Each row comes from the steps of one walk. Every step used is in the known rows, and no mark comes twice. Write the walk behind each row, first mark first.
Known rows:
v/r: [1.36, 1.54, 0.11, -1.45, 4.39, 0.98, -5.72, 3.15, -0.12, -0.73, -0.50, 2.91, -0.92, 0.26, -0.73, -2.34, 1.61, -0.08, -1.57, 0.91, 3.12, 0.28, 1.07]
e/j/u/q: [0.37, 0.91, -0.71, -1.12, 0.60, 2.95, -5.32, 3.00, -0.48, -1.54, -1.62, 0.12, 0.37, -1.81, 1.38, -1.79, -0.73, -1.58, 1.37, 2.33, -0.39, 1.96, -0.33]
d/b/q: [1.70, -5.04, -0.24, -0.46, 3.85, -2.93, -6.66, 2.59, 2.16, -2.28, -0.90, 2.16, -0.47, 1.42, 2.27, -2.40, -2.59, -0.56, 0.02, -1.59, 4.11, -0.49, -2.33]
e/j/u/q/b: [1.96, -0.77, -0.95, -2.08, 0.00, 2.48, -4.73, 2.21, -0.76, -0.33, -2.49, 2.16, 0.15, -1.75, 2.61, -2.29, 0.83, -2.40, 2.77, 1.33, 0.89, 1.81, -0.16]
j/u/q/v/r: [-1.79, 5.01, -1.06, -2.22, 0.68, 3.02, -3.31, 2.48, 0.33, -0.88, -1.97, 3.58, -0.28, -0.03, -0.14, -2.31, 2.59, -2.85, 1.55, 0.57, -1.06, -0.41, 1.66]
q/u: [1.63, -1.31, -0.67, 0.47, 2.68, 0.57, -5.67, 2.80, -2.80, -1.44, -0.47, 3.40, -2.00, -1.99, 1.37, -3.80, 1.28, -1.04, -2.34, 2.41, 2.46, -0.02, -0.34]
v/r/d/b/q: [0.04, -2.92, -0.51, -2.09, 3.74, -0.84, -6.84, 3.23, 1.60, -1.20, -2.13, 1.20, -2.73, 3.87, -0.02, -3.39, -1.18, -2.20, -1.14, -2.99, 7.58, -0.87, 0.21]
d/b/q/r/v/n: [-0.93, -3.20, -0.30, -3.68, 0.57, -2.62, -6.93, 2.34, 2.10, -1.29, -2.03, 3.82, -0.35, 2.96, 0.49, -2.61, -1.73, -2.75, 0.77, -3.23, 7.38, 0.07, -2.45]
r/v/n: [1.07, -2.49, 0.66, -4.22, 1.47, -0.93, -7.82, 1.99, -0.73, -1.53, -1.14, 2.54, 0.69, 1.43, -0.61, -2.90, 0.85, -0.23, -0.80, 0.59, 3.99, 2.23, -1.42]
d/b: [2.53, -4.84, 0.48, -0.48, 4.05, -2.19, -6.66, 1.96, 1.21, -1.19, 0.49, 2.28, 0.75, 0.35, 2.31, -2.96, -1.02, 0.28, -0.53, 0.42, 4.23, 0.66, -0.53]
e/j/u/v/r/d/b: [-0.79, -0.50, 0.10, -4.82, -0.69, 2.11, -4.41, 1.72, 0.62, -0.88, -0.53, 0.31, -1.26, 0.00, -2.65, -1.96, 0.35, -3.05, 2.00, 0.63, 6.02, 1.69, 0.92]
b/q/u/j: [1.29, -1.71, -2.55, -0.58, 2.02, 0.62, -4.08, 6.40, -1.74, -3.21, -2.41, 2.36, -2.61, -2.54, 1.48, -4.63, 1.08, -1.51, -1.87, 0.83, 1.23, 0.94, -1.97]
d/b/q/r: [0.59, -2.23, -1.21, 0.25, 3.24, -2.23, -5.51, 2.94, 2.21, -1.11, -1.04, 3.11, -1.12, 1.23, 2.35, -2.43, -2.48, -2.03, -0.19, -1.84, 5.45, -1.71, -1.31]
j/u: [1.00, -0.62, -0.72, -0.02, 3.24, 0.80, -6.75, 0.54, -0.48, -1.74, 1.02, 2.11, -0.21, -1.53, 1.60, -2.71, -0.63, -0.16, 0.78, 2.40, 1.79, 1.24, 0.19]
d/b/q/r/v: [-1.27, -1.95, 0.03, -2.17, 2.19, -2.99, -6.99, 3.12, 0.73, -1.48, -1.76, 3.39, -0.58, 2.41, 0.92, -0.98, -2.40, -3.25, 0.51, -0.63, 5.97, -1.58, -1.32]
q/r/v/n: [0.04, 0.35, -0.08, -3.49, 1.12, -0.21, -6.75, 2.30, -0.74, -0.24, -1.43, 3.63, 0.27, 1.15, -0.52, -2.96, 1.00, -1.74, -1.02, 0.22, 5.47, 0.98, -0.40]
q/b/d: [4.84, -3.53, -1.05, -0.28, 3.65, -1.87, -6.22, 2.82, -0.21, 0.42, -3.79, 4.00, -2.03, -0.36, 2.76, -4.06, 1.20, -0.91, -0.89, -0.76, 5.18, -0.05, -2.13]
b/q/u/e/j: [1.28, -1.29, -1.32, -2.69, -0.60, 2.16, -2.62, 5.00, -3.13, -1.88, -3.59, 2.24, -3.16, -2.25, -0.04, -2.42, 0.81, -3.44, 0.24, 0.39, 1.58, 0.54, -2.57]
u/q/b: [3.42, -1.72, 0.04, -1.09, 3.44, -0.46, -4.90, 3.64, 0.20, 0.49, -2.47, 2.28, 0.29, 0.97, 3.68, -3.04, 2.29, -1.21, -0.11, -0.23, 1.16, -0.07, 0.36]
u/v/r/d/b: [0.88, -1.53, 1.01, -3.87, 2.86, -0.76, -4.59, 3.30, 1.62, 0.03, -0.77, 0.49, -1.21, 2.79, -1.43, -2.59, 1.79, -1.90, -0.96, -0.91, 6.25, -0.13, 1.39]
e/j: [2.76, -1.37, -0.65, -1.49, 1.77, 1.39, -5.87, 3.27, -1.58, -1.23, -1.48, 1.57, 0.17, -2.10, -0.13, -1.98, -0.68, 0.30, -1.30, 2.88, 2.61, 1.80, -1.26]
q/u/j: [1.97, -1.43, -1.68, -0.45, 2.18, 1.46, -4.15, 5.82, -2.72, -2.25, -1.01, 2.70, -1.43, -3.59, 1.47, -5.23, 2.57, -0.76, -2.46, 2.66, 1.27, 2.12, -0.31]

Write each row's walk:
[-0.35, -0.68, -1.17, -2.94, 1.32, -1.19, -4.13, 2.75, 2.02, -1.79, -2.27, 5.20, -1.12, 1.33, -0.63, -2.19, -0.06, -2.26, 0.64, -2.22, 3.86, -1.59, -1.18] : d/b/q/v/r
[-0.21, 2.55, -1.80, -2.82, 1.66, 0.50, -3.84, 3.52, 0.29, -1.68, -3.23, 4.64, -1.82, 0.67, -1.70, -1.92, 1.23, -1.95, -0.56, -0.74, 1.99, -1.62, -0.82] : b/q/v/r
[1.09, 1.14, -0.77, -1.42, 1.52, 0.45, -3.69, 4.28, -0.26, -0.61, -2.95, 2.37, 0.88, 0.33, 1.64, -2.57, 1.78, -1.32, -1.22, 1.01, -1.37, -0.88, -0.10] : u/q/v
[0.68, -4.89, -0.92, 0.23, 2.29, -1.98, -5.89, 2.82, -0.01, -2.41, -1.11, 3.62, -2.64, -0.12, 2.33, -3.42, -1.30, -2.06, -0.41, -1.02, 4.29, -1.16, -2.34] : d/b/q/u
[-0.98, -2.66, -1.08, -1.27, 2.31, 0.13, -5.97, 3.34, -0.63, -1.58, -2.35, 2.77, -4.87, 2.27, 0.10, -4.46, 0.03, -3.82, -1.69, -2.52, 7.68, -1.68, 0.30] : v/r/d/b/q/u
[0.69, -3.78, -0.25, -1.48, 1.09, -2.65, -3.63, 3.49, 0.90, -2.35, -1.02, 2.59, -2.34, 0.02, 0.83, -2.03, 0.08, -2.48, 0.27, -0.76, 2.81, -1.38, -2.86] : d/b/q/u/v
[1.20, -0.47, -1.19, -1.24, 0.80, 2.41, -6.18, 1.28, -1.48, -1.98, -0.22, 1.76, -0.11, -3.22, 0.21, -2.04, -1.41, -0.50, 1.15, 3.44, 2.18, 2.47, -0.81] : e/j/u
[-0.46, 1.57, -2.28, -3.27, 1.39, 1.14, -4.71, 3.68, -0.72, -1.13, -4.13, 2.77, -2.91, 2.32, -1.90, -3.17, 0.99, -2.79, -2.20, -1.27, 4.64, -1.99, 0.22] : b/q/v/r/d
[0.29, -1.30, -0.36, 0.16, 3.19, -0.37, -5.57, 4.37, 1.18, 1.05, -2.08, -0.13, -0.46, 3.27, 3.37, -3.93, -0.51, -3.04, -2.01, -1.56, 5.56, -1.24, 1.94] : u/q/r/d/b
[-0.47, -2.44, -0.37, -3.12, 1.59, 0.86, -3.42, 4.13, -1.07, -0.76, -2.91, 2.20, -4.68, 2.60, 0.06, -4.49, 1.64, -5.13, -0.01, -3.71, 6.42, -1.06, 0.70] : v/r/d/b/q/u/e
[-0.71, -0.75, 0.17, -2.70, 1.33, -1.13, -2.99, 3.95, 1.40, -1.89, -1.32, 3.58, -3.38, 0.65, -1.06, -1.83, 1.58, -3.18, 0.61, -1.84, 3.58, -1.70, -1.42] : d/b/q/u/v/r
[-1.48, -0.83, -0.84, -4.96, -0.84, 1.28, -4.37, 2.43, 1.65, -1.86, -1.99, 0.03, -2.70, 1.09, -2.61, -1.41, -1.09, -3.83, 2.53, -1.26, 5.87, 0.60, -0.73] : e/j/u/v/r/d/b/q
[-0.84, 1.40, -0.90, -2.98, 1.29, 1.08, -3.67, 4.63, -1.44, -1.21, -3.20, 1.31, -5.14, 1.64, -2.40, -2.83, 2.77, -3.78, -2.13, -0.65, 4.34, -2.03, 0.00] : b/q/u/v/r/d
[0.66, -4.62, -1.98, -2.25, 1.01, -1.97, -5.72, 2.53, 0.54, -1.58, -3.11, 2.15, -1.27, 2.34, 1.21, -3.71, -1.52, -2.53, -1.20, -1.70, 5.71, -1.63, -1.45] : r/d/b/q/v
[-1.29, -0.31, -1.29, -0.79, -0.21, 2.53, -5.32, 2.87, 0.30, 0.16, -1.91, -0.08, -0.57, 0.53, 2.27, -3.20, -1.93, -4.29, 0.87, 0.00, 5.53, 0.53, 1.47] : e/j/u/q/r/d/b
[0.04, -1.24, -0.94, -3.26, 1.38, 0.24, -4.88, 2.24, -0.02, -0.18, -1.95, 3.68, -1.09, 2.01, -0.89, -4.10, 1.32, -2.58, -1.41, -0.89, 6.60, -0.81, 1.78] : q/v/r/d/b
[1.58, 0.07, -1.10, -2.92, -0.20, 0.73, -3.60, 3.48, 1.17, -0.55, -3.17, 2.80, 1.15, 1.04, 1.16, -4.08, 2.49, -0.65, -0.91, -1.52, -0.11, 0.93, -1.15] : u/q/v/n
[0.55, 2.78, -0.97, -2.70, 1.81, 1.34, -3.87, 2.82, -0.75, -0.68, -1.64, 4.92, -0.59, -0.53, -1.67, -2.64, 2.69, -0.99, -1.30, 1.09, 2.05, -0.58, 1.00] : q/v/r
[1.16, -4.35, -0.69, -2.92, -0.85, 0.51, -2.77, 4.28, -1.46, -1.79, -2.73, 2.69, -2.41, -1.52, 1.02, -2.80, -0.51, -3.74, 1.54, -1.26, 3.46, 0.70, -2.84] : d/b/q/u/e/j
[0.39, -4.78, -0.60, -1.96, 0.93, -1.98, -4.64, 3.66, -0.10, -1.86, -2.03, 0.66, -3.59, 1.60, 0.49, -3.28, 0.13, -3.42, -1.20, -1.20, 5.41, -1.64, -1.77] : r/d/b/q/u/v
[0.19, 1.94, -1.40, -3.10, 1.60, 2.00, -4.81, 2.90, -1.81, -0.14, -2.75, 3.13, -1.69, 1.26, -1.89, -3.75, 2.54, -2.10, -2.79, 0.61, 4.70, -0.86, 1.97] : q/v/r/d
[-0.45, 3.33, -0.95, -3.01, 1.33, 2.58, -3.86, 4.89, -0.85, 0.31, -4.27, 1.48, -1.25, 2.78, -0.73, -3.40, 3.03, -3.13, -2.49, -0.43, 2.08, -1.33, 2.38] : u/q/v/r/d
